Each row comes from the steps of one walk. Every step used is in the known rows, and no mark comes twice. Write the walk behind each row, first mark first.
In the rows, 128 means zero.
Known rows
mipon, tama, zupug: [109 115 112  96  99 110 115 129 133 102  89 138  56 178  97 135  53  96
 128 140 110  93 150 131 116 123 133 145 155 130 169 124 118 110  96 132
 146 177 141 116 125 133 102  94 136 118 128 132 147 114  98  84 177 164
 128  91 134 123 126 108 157 125 138 129  86 146 127  91 128 101 157 199
  67 107 162 108 108]
karov, nila, tama: [138 144 114 127 127 111 115 100 128 131  94 160  63 153  89 129  67  72
 144 114 127 124 189 153 107 131 109 151 166 127 155 120 108 138  83 182
 166 132 110 112 132 107 137 136 150 107 174 152 139 124 117 122 176 173
 133  75 105 121 144  90 156 119 134 151  79 163 129 137 142 100 131 206
  87 133 129 110 133]
nila, vubev, karov, zupug: [137 109  97 120 133  88 104 180 143 126 106 158  60 172  97 141  47  89
 108 108 134 141 164 128 108 142 134 104 188 104 148 148 130 113  82 165
 155 140 136  84 159 116 127 112 160  98 146  82 182 119  87 115 149 179
  92  80 144 116 178 156 179 137 126  94  97 156 155 122 145  96 155 222
 101 111  98 111 136]
tama, karov, vubev, nila: [135 121 132 117 140  89 118 120 147 133 116 162  58 191  75 124  54  91
 105  92 104 129 130 130 122  88 122 119 141 153 184 116 129 136 137 164
 124 116 121  91 126 106 137  90 164  94 153 158 187 177 101  93 123 120
 128 102 119 126 140 109 151  97  97 104  95 149 183 118 115 120 142 182
  72 119 117  92 158]
mipon, tama, karov, zupug: [133  89 100  86  85 113 137 125 142 132 116 122  45 161  76 127  48  95
 122 111 107  94 154 110 126 133  93 124 159 125 187 135 149 136 120 152
 138 151 111 116 150 133  93 123 162 123 149 126 198 136 100 105 141 155
 121 100 137 135 152  89 148 153 111 108  85 158 120  90 121 116 189 222
  88  85 174  86 150]
mipon, tama: [125 120 118  95  90 110 123 104 101  88  88 128  77 157  69 148  91 104
 128 127 138 104 160 100 130 109 117 143 175 105 150 127 143 126 113 152
 129 143 134  93 143 116 113 115 128  98 122 123 163 132  89 107 170 162
 143  99 133 135 134  84 158 119 121 140  94 167 131 100 133 102 166 183
  68 106 135 116 128]
karov, vubev, nila, zupug: [112 118 133 127 106 102 137 113 146 121 101 144  50 189  92 146  66  99
 143 122 124 143 156 161 130  76 121 133 164 129 178 130 107 118 117 162
 150 143 119 100 115 103 143  99 169  82 135 153 187 177 124  68 166 159
  99 104 137 110 173 139 174 123 141 119 106 152 170 150 113 113 110 180
 104 119 101 123 146]
nila, zupug: [106 132 116 138 107  77 134 121 134 122  90 152  80 163 119 127  73 111
 125 126 149 139 165 121 135  76  99 129 171 116 180 138 125 113  82 141
 139 147 115  96 117  95 137 124 148 106 141 138 157 142 135  95 189 182
 112 121 130 121 145 120 150 121 132 132 115 144 121 117 129 128 116 189
 107 125 116 132 120]
vubev, nila: [142 133 136 118 112 101 102 109 127 119 114 161  84 167 106 125  45  92
 137 102 121 116 145 127 150  95 136 135 165  87 171 125 135 128 129 161
 133 123 116  98 145 110 127 107 161  86 148 148 162 149 104 104 176 134
 146  88 121 127 115 129 154 104 118 133 129 147 157 132 112 102 128 176
  81  96 104  97 142]
zupug, nila, tama: [167 161 102 111 100  71 119 117 110 126 119 157  79 136  88 129  52 101
 145 125 165 135 178 144 141 131 103 152 148 125 133 135 119 139  86 153
 164 135 137  91 108  81 137 124 174 138 170 122 148 132 125 119 183 171
 155  78  79 136 132 106 152 131 118 157  92 141 136 138 128  85 121 198
  91 111 106 128 134]
mipon, tama, karov, vubev, nila, zupug: [127  96 101 102 103  97 161  96 171 143 107 150  27 182  71 134  47 105
 142 116  99 131 151 150 113  78 105 127 161 156 171 130 114 121 116 176
 123 162 114  96 111  92 123  88 179  95 135 157 215 183 102  66 144 149
 128 136 134 110 160  93 184 140 143 117  73 178 159 124 102 122 151 207
  95 100 137 108 170]
mipon, tama, karov: [143 110 102 103  95 111 135  96 129 109 106 138  69 149  67 131  44 109
 117 120 111  86 144 114 103 110  96 131 166 123 163 124 158 130 113 157
 112 127 133  94 120 120 108 103 140 113 143 121 171 153 105 104 154 128
 157 119 118 135 128  75 142 135 106 129  88 169 127  72 124 115 179 193
  60  95 162 107 134]
tama, karov: [139 124 102 131 125 101 118 123 129 120 113 157  94 169  90 110  53 101
 109 108 131 105 134 102 117 106  91 127 149 126 178 117 166 134 110 134
 128 123 133  93 108  90 126 126 153 107 163 142 166 146 124 124 148 130
 146 102 106 126 127 101 132 119  98 111 109 149 140  73 124 141 155 204
  77 103 132 100 135]
tama, karov, zupug, pesa: [146 109 103 130 119 110 156 144 156 152 100 131  62 148 120 119  41  77
 102  89 122 132 170 120 127 152 110 102 147 129 184 144 166 143 108 130
 131 109 104 110 148 111 113 142 190 116 174 105 193 152 126  99 148 137
 104  90 122 146 163 123 138 129  66  99 110 122 140  99 138 122 157 224
 100 110 128 113 139]
zupug, karov, nila: [140 132 156 143  93 108 118 105 134 123  77 152  67 142  99 105  72  96
  97 142 116 112 158 115 108 104 108 140 163 137 169 121 113 143 103 146
 133 133 114 117 120 112 170 140 148  98 161 145 131 114 107 139 164 130
 134  78 138 112 117  99 153 110  93 124 101 156 140 131 118  91 150 199
  89 155 110  99 104]
vubev, karov, nila, zupug: [112 104 119 146 122  85 121 115 170 149 115 167  49 173 125 106  60  97
 121 106 112 128 195 163 102 110  87 118 164 110 166 142 122 108  63 165
 163 126 104  88 139  84 149  99 154  91 148 126 148 136 126 133 156 175
 119  89 108  80 157 124 165 153 149 117  84 159 143 104 124 118 120 239
  96 150 119 116 118]
mipon, tama, karov, vubev, nila, zupug, pesa: [138 101  91 118 109 112 184 100 176 158  94 134  29 160  93 152  45  87
 136 105 107 141 175 156 112  90 125 100 169 141 156 157 131 137 124 163
 111 142 111 106 125 108 126 104 194  81 164 121 215 211 115  38 147 138
 104 130 134 117 164 101 184 129 121 124  89 165 169 119 119 115 142 221
  96 130 129 136 176]
vubev, karov: [134 131 127 123 124  82 121 153 121 124 115 159  95 174  96 124  67  92
  91 101 124 118 154 112 121  99 111 125 166  90 142 144 150 116 105 138
 139 129 137  80 138  95 122  98 150 102 128 114 128 126  96 127 157 147
 144  94 110 124 135 143 163 127 121 123  93 140 162  84 120 112 153 205
  68 132 115 120 122]
vubev, karov, zupug: [130 100 125 126 116  95 122 163 141 132 112 144  74 182 103 109  56  72
 109  87 122 122 164 117 126 124 116 119 166 102 159 143 143 108 111 150
 168 131 116  86 166  96 100 112 149 102 138 101 151 117  77 121 149 168
 106  73 119 139 160 147 176 149 106  99  82 141 129 106 122  94 153 225
 100 107 114  94 127]
nila, vubev: [123 149 108 128 131  98  92 133 115  98  83 170  71 148  90 150  72 123
 120 130 159 144 134 127 129 115 130 135 198 118 153 128 121 129  78 158
 117 135 148  84 125 125 151 122 137  81 164 115 180 131 121  98 186 174
 115 104 132 121 147 125 147  88 117 138 123 149 174 127 142 115 128 179
  76 119  87 132 125]

Write each row's walk
[130 132 116 113  79  86  96 134 131 116 116 139  39 132 111 117  47 122
 152 139 169 149 186 145 148 146 107 123 187 140 167 134 108 116  82 143
 170 134 153  94 144 126 152 106 171 114 171  95 207 135 115 106 163 174
  92  64 136 129 166 143 152 130 117 129 119 121 170 134 153  78 135 210
 117  97  86 104 145] : karov, zupug, nila, vubev
[159 138 109 100  75  77 114 129 136 127 121 133  63 134  93 115  36  91
 150 108 163 139 204 161 144 152 100 141 156 146 155 147 106 139  94 160
 171 135 108  98 124  96 137 136 192 131 168 107 163 130 110 114 181 191
 117  64 104 144 155 114 157 166 111 137  85 133 123 143 143  75 129 223
 124  88 119 114 137] : karov, zupug, nila, tama
[146 132 124 111 109  92 140 173 133 132  71 131  57 181  66 144  56  65
 114 154 129 145 124 132  91 107 112 165 137 173 147 122  89 156 108 163
 149 181 134 102  88  89 142 129 175 125 160 140 108 109  97  74 172 164
  97  82 119 136 153 107 167 114 123  95  56 158 144 163 131  90 164 198
 101 135 141 128  93] : nila, tama, zupug, karov, vubev
[111  89  92 123  98 109 145  76 173 137 103 167  25 168  90 115  50 120
 136 117 110  97 194 155 107 103  82 117 157 147 182 137 125 124  67 171
 136 137 108 128 112 112 133 115 155  96 159 150 188 163 130 106 140 153
 138 119 138  98 146  63 157 152 141 134  76 180 116  80 122 115 148 233
  99 122 168  98 126] : mipon, tama, karov, nila, zupug
[156 115 108 119 146  95 115 114 135 141 105 172  72 156  85 132  49  62
 116 101 123 132 191 171  92 150 108 137 161 110 126 146 123 126  78 180
 161 128 112  90 142  84 137 119 155 105 168 124 135 123  97 127 145 169
 141  78 103 110 147 109 170 134 137 140  52 172 133 112 129 102 144 238
  86 127 119 112 115] : vubev, karov, nila, tama
[137 135 131 145 105  92 110 113 132 121  70 166  45 136  95 124  53 122
 111 149 138 132 143 134  99 123 122 144 192 136 153 124 114 152  83 173
 122 142 133 105 113 122 190 139 150  93 174 122 158 123 129 124 174 145
 121  93 151  93 136  95 153  85 125 121 111 168 166 134 143  79 139 198
  90 146  81  95 106] : zupug, karov, nila, vubev
[138 125 100 129 147  79 118 152 128 126  98 177  75 158  80 147  60 111
 100 117 140 142 157 124 104 127 130 110 187  93 134 138 137 119  71 164
 137 135 145  68 140 111 142 109 147  97 161  95 157 127  94 103 156 162
 130  96 113 119 155 150 163 110 141 113  99 159 163  99 145  96 132 202
  72 128  83 131 132] : nila, vubev, karov
[129 117 125 128 126  95 117  91 146 133 120 176  53 164 106  90  53 108
 106 114 101 100 158 138 113 128 100 119 133 141 176 115 149 142  81 160
 145 109 122 122 127 105 156 107 159 110 170 148 174 152 139 148 139 135
 138  91 109 111 120 101 131 103 101 129  93 158 144  73 128 124 156 216
  72 125 132  89 119] : tama, karov, nila
[114 127 114 122 105  88 128 115 159 134  92 154  81 177 134 129  38 100
 129 118 148 142 168 141 152  71 125 124 167  91 183 142 126 109 101 164
 146 136 106 110 122  98 135 114 180  82 147 140 177 159 123  91 187 146
 122 120 128 114 147 119 166 127 139 129 139 140 151 134 109 110 115 187
 110 117  96 108 132] : vubev, nila, zupug
[149 108 108 120 143  74 107 134 165 157  97 187  56 192  95 109  38  59
 137 120  97 128 184 172  83 152 118 120 145 146 158 135 108 122  67 159
 178 147 119 119 120  85 123  98 166 117 166 139 116 100 107 113 164 167
 120  67 102 101 147 133 172 145 156 123  47 161 133 100 119  97 136 240
  81 127 136 109 102] : vubev, karov, nila, tama, zupug
[132 129 120 148  77  76 145 154 143 125  70 132  78 151 122 134  51 117
  97 132 164 132 152 104 108  66  89 134 167 130 166 138 129 127 105 155
 126 175 105 100  93  81 145 143 156 105 148 133 142 131 130 105 191 144
 124 129 126 111 142 106 164 135 125 108 123 148 124 141 116 116 125 183
 123 144 118 129 101] : nila, zupug, karov
[122 135 128 122  73  80 103 133 125 109 117 155  56 181 137  96  44 108
 141 160 125 115 163 137 145 132 121 139 136 144 165 114 125 114  93 109
 174 141 153 113  96 103 137  81 168 137 156 131 137 128 130 111 174 160
 112  65  97 127 114 135 149 125 108 131 111 100 159 105 134  98 120 194
  69 100 109 108 107] : tama, zupug, nila
[143 116 113 116  89  78 113 126 146 130 140 146  46 154 131  88  41 111
 126 114 136 117 179 120 132 144  85 120 145 153 179 130 144 124 108 145
 169 111 130 106 115 123 136 116 168 135 176 122 180 149 121 128 133 138
 112  64 106 120 134 122 143 158  88 108 108 123 149  83 131  97 158 223
 111  86 131  93 144] : tama, karov, zupug, nila
[175 149 127 121 114  94 138 128 125 143  94 137  79 144  52 147  50  69
 116 128 130 159 132 149 107  76 116 167 157 146 132 132  93 152 145 187
 133 172 105  86 106  88 145 134 185 106 152 145 148 145  83  75 162 133
 140  94 125 133 141  96 174 107 136 115  82 173 163 187 106  72 158 168
 104 144 110 114 138] : zupug, karov, vubev, nila, tama
[100 105 113 147 118  81 130  96 168 137  98 170  39 172 120  98  39 116
 120 112 127 121 179 150 107 112  80 109 148 148 191 124 137 122  74 151
 138 120 101 119 112  90 147 115 154 106 172 162 171 154 145 132 152 150
 121 103 107  87 135  96 138 139 119 118 100 152 134  87 128 130 133 232
 120 122 133 108 114] : tama, karov, nila, zupug
[126 120 114 125 113 118 142 141 136 125  84 114  72 147 125 132  73  80
 122 109 141 135 188 131 136 138 135 118 179 107 169 160 153 142 108 127
 145 120 109 109 165 136 111 137 178 108 154  88 178 149 113  84 172 163
  94  73 137 144 158 145 151 120  79 120 118 125 119 130 132 107 131 213
 104 123 118 125 139] : karov, zupug, pesa
[143 132 125 112  65  88 105 118 132 113 121 132  52 144 136  95  54 106
 145 131 148 127 190 126 146 140 101 137 155 139 174 138 120 134 106 137
 176 123 129  97 140 117 144 108 173 118 148 116 180 141 125 123 167 158
 111  60 116 130 142 144 153 154  93 135 110 114 140 121 140  86 143 206
 110  87 109  94 146] : karov, zupug, nila
[158 132  81 122 139  79 123 128 127 138 104 164  88 152  71 134  37  99
 112 101 146 134 156 124 105 124  82 127 155 133 149 139 145 143 105 171
 131 150 119  94  98  75 123 143 170 125 175 143 158 128 116 112 164 144
 155 116  91 139 132  81 140 133 119 125  78 169 136 100 133 124 157 196
  89 101 135 123 131] : nila, tama, karov
[119 135 112 155 118  95 162 143 147 133  79 135  83 150 134 141  67 109
 122 115 163 154 182 121 137 106 120 110 184 110 169 158 137 121  85 139
 134 132 112 111 137  98 133 141 178 108 161 106 169 171 140  78 196 167
 104 115 108 125 162 137 155 126 110 130 118 129 123 132 131 124  98 203
 105 136 115 155 136] : nila, zupug, pesa
[130  96 147 126  71 101 133 116 154 136  76 135  29 165  96 115  41  90
 124 163  85  88 155 139 101 120 129 153 152 153 159 119  99 136  96 146
 138 182 115 138 115 126 147  96 151 113 154 140 124  96 109  98 161 156
 129  81 151 100 117  79 152 126 133 119  81 157 121 112 110  77 163 220
  77 127 154  81  96] : mipon, tama, zupug, karov, nila
[146 114  91 137 138  91 135 168 148 154  83 146  64 142 112 139  48  81
 110 104 142 157 181 141 110 164 140  88 204  92 131 163 142 117  76 148
 138 130 125  88 176 123 123 128 175  88 177  55 203 139  90  71 170 165
  64  72 143 136 191 177 184 128 107 103 103 141 161 109 141  95 137 231
 110 119  88 125 147] : nila, vubev, karov, zupug, pesa
[143 126 125 102 134  82 121 138 150 134  84 157  49 200  74 141  45  53
 151 119 112 150 148 176 115 114 142 148 151 165 156 122  90 128 111 168
 163 168 124 107 108 105 118  86 185 100 152 151 143 147 111  61 177 166
 100  88 127 135 152 119 171 106 142 110  73 154 157 164 116  88 129 193
  84 112 132 110 130] : karov, vubev, nila, tama, zupug
